Each row was made from one walk, in order. Every step used is in the known rows, and no mark comes twice. Write each row's walk.
Known rows
lamon > nozal > kolal > kifep: [-413 518 69 -90 259 -1 51 -28 397 239 -250 45 206 123 440 106 200 113 186 -91 -198]
galun > kifep > lamon > vovu: [-78 -324 -142 -222 -570 -73 172 -200 -231 257 -94 -147 -341 -73 8 82 -74 223 -168 81 4]
vovu > lamon > nozal: [-115 447 -41 -698 -92 -260 214 328 212 -19 101 222 -145 -254 87 94 223 217 -86 -94 80]
vovu > lamon: [-86 -59 -133 -416 -96 -152 204 355 49 -239 40 101 -175 -111 51 10 3 213 -136 5 190]
vovu > lamon > nozal > kolal: [-137 516 151 -439 302 -75 340 407 379 12 -100 160 -83 -307 211 -48 327 38 25 18 -105]
rigulub > bufete > galun > kifep > lamon > nozal > kolal: [-451 389 352 -119 282 -62 -65 -113 -160 -107 -77 -229 170 -310 41 29 -38 -355 172 30 0]
galun > kifep > lamon > bufete > rigulub: [221 -211 0 325 -328 -18 -365 -99 -179 90 127 156 21 129 -159 228 91 345 -313 44 -9]
kolal > nozal: [-186 15 -359 30 103 -43 266 -13 198 121 -117 131 144 91 -87 -98 -76 28 57 281 465]
rigulub > bufete: [-64 -272 -132 -43 -145 -59 49 131 11 -328 -314 -45 -39 -155 128 -30 -343 174 23 15 506]
bufete > galun > kifep > lamon: [-350 -133 -41 -135 19 -131 -46 -182 -372 -67 121 -198 84 64 -51 169 -218 -172 -104 27 95]
nozal > kolal > kifep > lamon > vovu: [91 -25 45 -206 -318 140 209 -120 64 252 -77 -380 -362 40 318 -78 76 154 48 26 -89]
kifep > lamon > bufete > rigulub: [803 -201 -28 44 -369 40 -284 88 -6 17 239 96 -122 3 -41 119 63 343 -347 -21 206]
bufete > galun: [65 -24 -166 -164 27 -66 -2 124 18 -222 -168 -58 157 -99 51 59 -277 -209 25 -35 327]
bufete > galun > kifep > lamon > vovu: [-53 -170 -85 -299 -446 -80 12 -184 -340 70 -5 -251 -188 -233 -111 47 -161 -118 -64 9 51]
bufete > rigulub > nozal > kolal: [180 -210 -57 428 192 201 117 432 434 -279 12 136 -152 -6 -227 -191 -213 -45 229 161 -132]
kolal > nozal > lamon > vovu: [255 -201 -357 -539 -252 97 493 -26 164 295 -290 -57 -273 -228 -76 -327 108 -328 272 284 335]
kolal > nozal > lamon > bufete: [341 -89 -189 -29 101 82 188 -95 76 201 -205 118 125 34 -57 -226 226 -250 46 173 299]
rigulub > nozal: [-5 -319 -210 116 -36 -12 191 135 112 -170 59 87 -121 107 -169 -81 -337 133 31 -30 47]
kifep > lamon > bufete > rigulub > nozal > kolal: [758 -195 206 562 64 244 -77 207 169 -129 349 64 -238 18 -228 -165 11 134 -111 39 -194]
rigulub > nozal > kolal > kifep > lamon > bufete: [82 -34 250 552 198 195 -67 -196 -32 34 335 -124 -107 333 15 -124 60 218 -41 -136 -374]
galun > kifep > lamon > nozal: [-376 188 -17 -344 -141 -226 86 -163 -104 385 67 35 9 83 95 268 65 221 -211 2 -67]

Which walk is each row?
[375 58 200 368 -20 212 -361 -19 103 72 206 -71 48 242 172 67 267 272 -92 -17 -155] => nozal > kolal > kifep > lamon > bufete > rigulub
[-256 146 122 97 122 -157 -263 28 -344 -278 47 220 198 -195 -171 57 164 -36 -92 -183 -120] => vovu > lamon > bufete > galun > kifep
[160 -226 249 788 156 187 -188 10 -42 -66 251 152 -83 140 -362 -91 21 125 -62 87 -428] => galun > kifep > lamon > bufete > rigulub > nozal > kolal
[-427 290 150 -416 -28 -227 -189 -209 -330 -116 114 -141 122 -271 -58 177 -134 -168 69 -83 178] => rigulub > bufete > galun > kifep > lamon > nozal
[-376 48 -55 228 200 108 70 0 246 30 -312 -99 163 287 379 20 -35 74 158 29 -73] => nozal > kolal > kifep
[-109 5 15 428 54 -84 -319 -190 -273 -121 -265 194 419 -53 -74 116 -58 -59 -64 -149 -34] => lamon > bufete > galun > kifep
[145 143 336 488 335 213 -265 -197 -154 -143 456 -234 79 185 -83 -130 5 -152 82 -204 -359] => rigulub > nozal > kolal > kifep > lamon > bufete > galun
[8 -227 16 298 -171 -85 -120 -264 -326 186 21 54 40 190 42 166 47 312 -394 -73 -6] => galun > kifep > lamon > bufete
[-205 -23 57 -7 115 83 100 -89 73 138 69 -327 -18 350 366 64 16 125 -58 44 -27] => nozal > kolal > kifep > lamon
[170 49 104 789 141 261 -309 85 270 -158 130 240 67 250 -154 -136 105 211 245 -91 -429] => lamon > bufete > rigulub > nozal > kolal > kifep
[-602 -118 -36 135 25 -123 -175 -75 -320 -423 -292 -53 257 -191 -109 62 -367 -196 231 -1 222] => rigulub > bufete > galun > kifep
[625 -25 85 -23 -129 -2 -179 -83 -240 -79 180 -121 29 -84 2 60 -57 -37 -296 -168 260] => kifep > lamon > bufete > galun
[-363 429 241 -158 382 -94 32 -88 -20 181 -22 -120 188 -104 91 98 75 -338 30 28 -231] => bufete > galun > kifep > lamon > nozal > kolal
[3 -194 45 43 81 -11 -157 -160 -301 -49 -329 37 265 -43 -41 -9 55 -471 44 -90 -146] => nozal > lamon > bufete > galun > kifep
[215 -269 -215 167 -147 62 -38 310 251 -279 220 218 -163 29 -353 -65 -306 141 127 40 22] => bufete > rigulub > nozal
[5 202 234 465 192 183 -271 284 230 -333 431 263 -113 40 -251 -152 297 247 220 -126 -545] => vovu > lamon > bufete > rigulub > nozal > kolal > kifep
[-92 -324 98 282 189 27 -124 -124 -310 -187 -4 91 153 -7 -354 -154 -104 -529 161 -181 -364] => rigulub > nozal > lamon > bufete > galun > kifep
[437 -450 -243 -652 -553 37 410 142 109 120 -428 -129 -430 -269 164 -161 -31 -209 74 37 155] => nozal > lamon > vovu
[-60 -153 -319 -374 135 14 424 -3 165 153 -167 -26 26 86 -39 -218 20 -361 175 317 376] => kolal > nozal > lamon
[4 371 36 -106 234 19 268 210 459 193 -381 112 90 -113 323 2 71 28 43 40 -12] => lamon > nozal > kolal
[-199 345 -21 -574 -224 -182 -43 -178 33 364 323 -94 -63 222 329 292 131 319 -86 -174 16] => kolal > kifep > lamon > nozal
[190 204 -45 -600 -212 -143 168 23 113 288 190 -40 -170 -28 201 193 43 190 -217 -40 207] => kifep > lamon > nozal
[-229 50 -79 149 326 0 -83 -311 -244 109 -211 107 428 -7 -273 -159 174 -612 197 126 47] => kolal > nozal > lamon > bufete > galun > kifep
